What can hang from each mark
E: B C
B: N Q S
K: C
Z: C
C: A E N P T X
N: B
A: C
X: B C
P: C
T: B C

Every row comes from one small tree of marks. Brackets hold a mark, then the marks that hang from it, in alphabetical order. Every link used is in the known rows. Which tree was each row made from?
Known rows
(P (C E)): [-1  4  4 -1  0 -1 -4 -2 -4 -1  5 -2  0  4 -1  1  4  3  0  1  5  2  0 -4
 -1  2  2  3  4  3  7  2  1  7 -3 -2 -5 -2  0  1 -4  0 -4  1]
(E (C P (X (B N)))): [-10   2  -2   3   0   3  -2   0   7  -4   1   1  -3  -3   6   4  -2  -6
  -2  -1   5  -3   0   2  -2   3   6  -1   4  -2   1   1  -1  -2  -3   0
 -13   3  -1   3  -5   0  -4  -7]
(E (B N S) (C X)): [ -7   5   2   1   1  -3 -10  10   4  -2   0   0  -7  -2   8   3  -4  -3
  -4   1   3  -2  -1   3   5   7   5  -2  12  -2  10   2  -3  -5  -7  -2
 -11  -3   4   4 -11  -2  -3 -11]
(E B): [ 1 -3  2 -3 -1 -1 -7  5 -2  0 -2 -6 -1  0  6  1 -2  2 -2  2  1 -2 -1 -2
  2  2  0  0  4 -3  3  1 -1 -2 -1  3 -4 -1 -2  2 -5 -4  0 -6]
(C A E P (T (B Q))): [ -6   4   7   0   0  -4   5   1   1  -8   0   0  19   2   5   6   4  -5
   1   7  11   7  11  -5  15   7   0  -8  -2 -17   1   3   2  -4  -5 -10
 -20   2  -9   0   5   7  -7  -8]
(X (B N Q)): [-6  6  5 -1 -2  1 -2 -1  0  0 -1  6 -2  0  3 -1 -1 -6  1  0 -2 -4 -1  4
 -2  7  4 -4 10  1  0  1 -3 -2 -4 -5 -2 -7  4 -6 -8  0 -3 -6]
(A (C X)): [ -4  -1  -1  -2  -1   0  -2  -8   6  -1   7  -2   1  -3   3   0   6  -2
   1   2   2  -5  -4  -2   3   0  -3   4   3  -1   5   0  -3  -2  -4   1
 -14  -2  -3   7  -4   7  -1   2]
(B S): [ 0  5  5  4  0 -3  1  3 -1  0 -1  5 -1  3 -1  0  1 -3  0  0  0 -3 -1  2
  4  2  2  0  8  5  3  0  0 -1  0 -1  7 -2  4  1  0  3 -1  0]
(Z (C A (N B) P)): [ -2   1   0  -1   1   0   4   0  -5  -6   1  -1   7  -4   5   1  -1 -12
   1   3   4   5   1  -5  -1   1  -3  -2   5  -6   6   0   1  -1   3   1
 -15   4 -15  -3   5   5  -5  -7]
(C (E B) P): [  1   2   6  -3   0  -2  -1   4  -3  -2  -4 -12   5   4  10   4  -4   1
  -1   4   7   3   2  -2   3   3   0   1   0  -2   0  -1   2  -2  -1   2
  -6   1  -4   7   0  -4  -2  -2]
(P (C A (N B))): [ -3   4   1   2   0   1  -2  -5  -8  -2   2   2   7  -1   0   0   7  -4
   1   2   6  -3   0  -4   1   3   0   0   6  -3  11   5  -1   4  -2  -3
 -21  -1  -6  -3   1   3  -4  -4]
(K (C (E B) P)): [ -1   4   4  -5  -2  -1   0  -2  -5  -2   0 -13  12   1  10   2   0  -3
   2   4   3   2   2   0   4   3  -3   2   3  -5  -1  -2   1  -1  -1   1
  -6   0  -3   5   5  -3  -3   2]
(C A): [-2  0  1  1  1  0  2 -1  1 -2  1  3  6 -2 -4  0  1 -2  0  2  3  2  4 -3
  6  1  0 -6 -2 -9  5  1  1  0 -1 -3 -8  0 -2 -2  3  5 -2 -3]
(P (C A N T)): [ -7   3   1   5  -1  -1  -1  -4  -4  -5   2   4  11  -4  -2   1   7  -2
   0   3   9   5   5  -7   7   6   0   0   3  -6  10   6  -1   3  -2  -8
 -22   1  -9  -6   2  10  -6  -5]
(N (B S)): [  4   5   4  -2   2   0   0   1  -5   1   1   3   1   3   3   1   7  -7
   1   2  -1 -12  -3   8  -2  -2   1  -2  11   3   4   0  -2  -1   1   3
  -4  -1   1  -2   3  -3  -1  -4]
(B N Q S): [ -6  12  12   3   0  -6   0   8   0   1  -2   8  -3  -1   5  -1  -1  -4
  -1  -2  -3   1   1   4   9  12   3  -6  13  11   6   0  -2  -8  -9 -10
  12  -8  12  -4  -9   2  -5  -4]
(E (C (N (B Q)) P X)): [ -8   4  -2   5   0   1   0   4   1  -3  -1   0   3  -5   9   3   0  -9
  -1   0   6   0  -2   2  -2   1   4   0   4   1   4   2  -2  -5  -2  -2
 -19   4  -7   3  -1   0  -5  -8]
(A (C P T X)): [ -8  -2  -1   1  -1   0   1 -10   8  -6   5  -3   7  -5   8   4   9  -3
   0   3   6  -4   1  -4   9   2  -3   4   2  -2   4   1  -4  -5  -4   0
 -19   3  -8   7   0  11  -4   0]
(T (B N Q S) (C A)): [ -9  11   8   0  -4  -2  -5  -6   2  -6  -1   6  10  -1   7   4   3  -4
   1   5  -1   0   4   6  14  14   2  -5  13 -10   2   4  -3  -6 -10 -11
 -15  -7   9  -5  -4   1  -4  -8]
(X (C (N B) T)): [ -3   5  -3  -3   0   3  -4  -5  -5   1  -2   2  12  -5   6  -3   8  -7
   1   5   3   5   2   2   4   3   1   3   2  -2   5   4  -2  -2  -3  -7
 -14   1  -4  -5   4   2  -3  -5]
(C A N P (X B)): [-10   4   0  10  -4   3   5  -1   1  -4  -8  -1  15  -5   5   2  -5 -15
   3   5  11  -1   3  -2   6   2   0  -4   0  -9   2   2  -2  -4   3  -4
 -29   2 -11   2   5  13  -6  -6]
(T (C X)): [ -5   4  -1   2  -4   1  -3  -6   6  -2  -2  -3   9  -5   5   3   0  -2
   2   5   2   1   2   5   5   1   1   3   1  -3   0   1  -3  -1  -1  -3
 -11   0   1  -1   2   4  -5   2]
(A (C E (T B) X)): [ -5   1   0  -4  -1  -2  -3  -7   5  -4   9  -2   8   0   3   3   8  -4
   2   7   6  -1   1  -2   6   1  -4   2   3 -12   4   2  -2  -2  -6  -4
 -25  -2  -7   7  -2   9  -3   0]
(E C): [-4  1 -3  0  2 -1 -4  0  2 -3  4  3 -4 -1 -1  1  1  0 -3 -2  1  2 -1  1
 -3  1  4  0  2 -2  3  1  1  1 -3 -1 -6  2 -1  1 -3 -3 -1 -5]
(C (N B) P): [ -2   4   1   3  -1   2   5  -2  -9  -3  -6  -6   8  -3  11   2   1  -8
   2   1   5  -4  -1   2  -2   2  -2   1   3   1   0   1  -1  -5   3   0
 -19   3  -9   1   7  -2  -1  -4]
(P (C E T)): [ -3   4   4   0   0  -2  -3  -2  -2  -3   5   0   5   2  -1   2   7   2
   0   3   8   4   4  -5   3   4   2   2   3  -1   7   4   1   6  -4  -5
 -10   0  -4  -2  -2   5  -6  -1]
(P (C A (E B) N T X)): [ -7   6   3   4  -2  -2  -4   2  -2  -3   1  -1  13  -2   1   2   3  -5
   1   7  14   7   6  -8  10   4   0  -1   3  -9  14   6  -1   3  -4 -10
 -28  -1 -11  -1  -1  12  -9  -6]
(X (C A E P T)): [-5  5  2 -3  2  0  0 -6  1 -1  0  0 16 -2  5  1  6 -2  0  6  8 11  8 -4
 13  5  3  0 -4 -7  4  2  1 -1 -5 -7 -8  3 -3 -1  4  6 -6 -3]
(P (C (E B) N T X)): [ -6   6   2   3  -3  -2  -6   3  -3  -2   0  -4  10  -1   4   2   1  -3
   1   6  12   6   3  -5   5   3   0   2   4  -4  10   6  -1   2  -3  -8
 -24  -1  -9   1  -3   8  -8  -4]

Which tree is each row?
[ -4   4   2  -3   0   0   1   3   3  -3   3  -4   1   0   6   2  -7 -11
   1   3   5   6   1  -3  -2   0   0   0   6  -2   2  -2   1   0   1   1
  -6   1  -8   2  -4   6  -7  -2] => (Z (C E P (X (B N))))
[ -6   2   1  -2   0  -2   2  -8   6  -5   6  -6   9  -3   7   4   7  -4
   2   5   9   0   2  -3   8   2  -3   4   1  -5   4   0  -2  -3  -4  -2
 -21   1  -8   8   0  11  -5   1] => (A (C E P T X))
[ -6   6   1  -1  -3   1   3  -4   1  -3   0  -8  19  -1   8   3   2 -11
   4   7   7   1   6   2   6   1  -1   0   3  -9  -2   0   0  -1   0  -3
 -15   2  -7   2   8   7  -7   1] => (K (C E P T (X B)))
[-4  2  1 -1 -1  1  4 -7 -2 -4  1 -5 15 -3  5  1  3 -5  2  2  2  0  4 -2
  8  3 -2 -1  1 -8  0 -1  0 -1 -1  1 -8  3 -3  1 10  3 -3  1] => (K (C A P))
[ -4   2   2  -2  -1  -1   1  -8   4  -3   6  -8   4  -1   7   3   5  -3
   2   4   7  -2  -2  -3   4   1  -3   4   2  -1   4  -1  -1  -2  -4   1
 -16   0  -5  11  -2   6  -3   4] => (A (C E P X))
[ -4   3   1   5  -3   1  -1   2   5   1  -2   4   1   1   0   1  -2 -10
   2   4   3  -7  -2   3   1  -3   3  -1   8   0   1   0  -2   0   1   0
  -5  -2   1   2  -3   7  -4  -1] => (C (X (B S)))
[ -1   2   2  -8   2  -5  -3   7   0  -5   5  -2   2  -1   3   1  -2  -5
  -1   4   3  11   5  -5   1   4  -3  -1   5  -8   6   0   2   0  -2  -3
  -7   0 -10  -4  -3   4  -6  -6] => (Z (C (E (B N)) T))
[  0   7  10  -2   0  -3  -1   5  -4  -2  -5 -10   3   4  11   4  -5  -1
  -1   3   7   1   2   0   5   8   1   0   5   0   2  -1   2  -3  -4  -1
  -5  -2   1   6  -2  -4  -3  -3] => (C (E (B N S)) P)
[-3  6  4  0 -2  1 -4  1 -2 -2  0  4 -2  4  4  2 -1 -4  0  1 -2 -6 -1  3
  4  7  2 -3 11 -5  0  2 -1 -4 -6 -3 -8 -5  8  0 -5 -3  2 -5] => (T (B N S))
[ -7   4   0   3  -6   2  -2 -12  -3  -8  -5  -3  16  -3   9   5   1  -4
   2   7   5   1   3   2   8   8  -1   1   3 -16  -3   5  -2  -4  -3  -6
 -34   0  -4   0   6   0  -1  -6] => (T B (C A N P))
[ -5  -2   0  -1   1  -2   1 -12   3  -7   5  -2   6  -4   7   3  11   0
   0   2   4  -3   1  -4   6   4  -3   5   3  -3   3   1  -2  -3  -3   0
 -16   3  -7   4   1   7  -2  -1] => (A (C P T))
[-10   4   4   5  -2  -1  -5   1   4  -3   4   6   4   0   5   3   5  -2
  -1   3   5  -2   3  -4  10   6   4   0  11   1   7   6  -3   0  -7  -6
 -11  -1   1  -2  -7   8  -7  -4] => (P (C (T (B N Q S)) X))
[ -2   1   2  -4   2  -4   4   3   1  -7   3  -3   5  -1   4   3  -1  -6
   0   3   6  11   5  -6   1   1  -2   1   1  -4   2  -1   3   1   1  -1
  -3   4 -12  -1   2   6  -7  -3] => (Z (C E P T))
[ -5   3  -2   2  -2  -1   0   5   0  -2   1   3   1  -2   1  -2  -6 -14
   2   3   2   5  -3  -2  -5  -1  -2   1   9  -2   4   0  -1   0   4  -1
  -9  -1 -10  -1  -3   9  -6  -4] => (Z (C N (X (B S))))
[-4  1 -2 -4  0  3 -6 -6  2  0  1  4  8 -2  5 -1  7 -1 -1  4  1  5  3 -1
  7  3  4  3  2 -5  1  3 -1 -2 -6 -5 -5  1  1 -3 -1  1 -2 -4] => (X (C (T B)))
[ -5   4   2   1  -1  -2  -1   0   1  -5   0   6   5   0   3   3   4  -4
   0   3   2  -1   5   2   8   7   1  -3   6  -9   0   4  -1  -4  -5  -7
 -13  -1   0  -4   0   4  -1  -7] => (C (T (B N S)))
[ -2  11   4   1  -3  -1   3  -9  -6  -6  -5  -6  19  -3   7   4   3  -7
   4   8   8   3   5   6   6   7  -1   0   3  -8   4   2   0  -2   0  -7
 -28   0  -6  -1   9   3  -6  -3] => (T (C A E (N (B S)) P))
[-4 -2 -1  1  1  0  2  4  5 -4  2 -3  0 -3  7  2 -5 -8 -1  1  2  5 -1 -6
  0 -2 -1  2  3  2  1 -2  0 -1  2  5  0  5 -9  2 -1  7 -6 -1] => (Z (C P X))
[  2   7   7  -1   1  -2   0   5  -5   2   1   6   2   2   6   0   7  -7
   1   2  -2 -10  -3   7   1   0   2  -4  13   7   5   0  -3  -4  -2   0
   3  -3   2  -3  -1  -2  -4  -5] => (N (B Q S))
[  2   7   3  -3  -3  -4  -3   6 -10   1  -4  -9   7   2   3  -1  -6  -5
   2   5   7   9   1   0  -2   3  -4   1   1  -7   4   2   2  -1   0  -7
 -19  -5  -8   3  -1  -2  -1  -3] => (C (E B) N)
[ -9   4   5   2   2  -5  -5   5   2  -9  -1   2   2  -4   8   6   2  -2
  -6   2   8   0   6  -1  13  13   5  -5   9  -9  10   3  -1  -6  -8  -5
 -19   2  -2   0  -4   2  -6 -17] => (E (B N S) (C A P T))
[ -1   1   3  -4   2  -3   4   2   0  -5   4  -2   5   0   1   2  -3  -6
   0   3   5  10   3  -8   2   1  -3  -2   1  -7   4  -2   4   2   1   0
  -4   3 -10   1   1   6  -6  -3] => (Z (C A E P))
[ -9   2   0   7  -2  -1   5  -4  -4 -10  -6   1  20  -4   5   4   3  -9
   1   6  11   5   9  -5  12   7  -3  -5  -2 -18   1   5   0  -6  -1  -9
 -35   5 -14  -2  11   9  -3 -10] => (C A N P (T B))
[ -4   2   0  -4  -1  -3  -1  -7   6  -3   8  -3   8  -2   1   2   8  -4
   2   6   7   1   2  -2   6   1  -4   3   2  -7   6   1  -2  -1  -5  -5
 -20  -2  -7   5  -1  11  -4   2] => (A (C E T X))
[ -3   8   6  -4  -2  -3  -4  -5   1  -3  -1  -5  12  -3   4   3   1   0
   1   7   4   7   6   3  10   9  -1  -3   3 -10   5   2  -1  -2  -6  -9
 -16  -5   1  -3  -1   1  -6  -4] => (T (C A (E (B N Q))))
[ -4   8   3   3  -4  -1   1  -7  -5  -5  -6  -4  13  -5  12   3   3  -6
   2   4   3  -1   0   7   4   7   0   4   7   2   0   2  -3  -5   0  -4
 -17   1  -2  -2   5  -1  -5  -2] => (T (C (N (B Q S)) P))
[ -3   9   5   2  -4  -3  -1  -6  -5  -7  -6  -8  18  -3   8   5  -1  -4
   2   8   9   7   5   2   9   9  -2   1   2  -9   4   2   0  -3  -1  -8
 -25  -1  -5   1   6   3  -6  -3] => (T (C A (E (B S)) N P))
[ -6   9   2   4  -5  -1   2  -6   1  -5  -6  -8  20  -5   7   4  -2  -7
   3   8  11   8   6   2  10   5  -1   0  -2 -10   2   2  -1  -3  -1  -8
 -28   1  -6   1   7   8  -7   0] => (T (C A E N P X))
[  0   7   1  -5  -4  -2  -3   0 -10   0   0 -11  14  -1   5  -1  -2  -7
   3   5   3   6   1   2   1   3  -6   2   3  -9   3   0   1   0  -1  -5
 -15  -4  -5   2   5  -2  -2   1] => (K (C (E B) N))
[  0   6   6  -6   1  -3  -3   4  -3  -1   0  -5   7   2   0   1  -3  -2
   0   5   7   6   6  -2   8   6  -2  -8   0 -14   8   1   2   0  -5  -7
 -15  -5  -2   0  -2   1  -3  -6] => (C A (E (B N)))
[ -8   6   2   1  -6   0  -5  -7  -2  -5  -2   3  15  -3   6   3   2  -5
   2   7   1   4   3   2   8   9  -1  -2   6 -15   0   6  -3  -5  -6 -11
 -26  -4  -2  -4   0   0  -3  -7] => (T (B Q) (C A N))
[ -7  11   7   0  -5  -2  -6  -4   1  -4  -2   4   5   0  10   3   2  -3
   1   4  -3  -2   1   8  10  13   3  -1  15  -4  -1   4  -4  -7 -10  -9
 -10  -7  11  -4  -6  -3  -3  -6] => (T (B N Q S) C)
[ -6   3   0   5  -2  -1  -3  -3  -5  -4   1   2   7  -3   1   1   6  -1
   0   1   7   3   2  -5   3   5   0   4   4   0   7   6  -1   3  -2  -7
 -17   1  -7  -4   0   6  -5  -3] => (P (C N T))
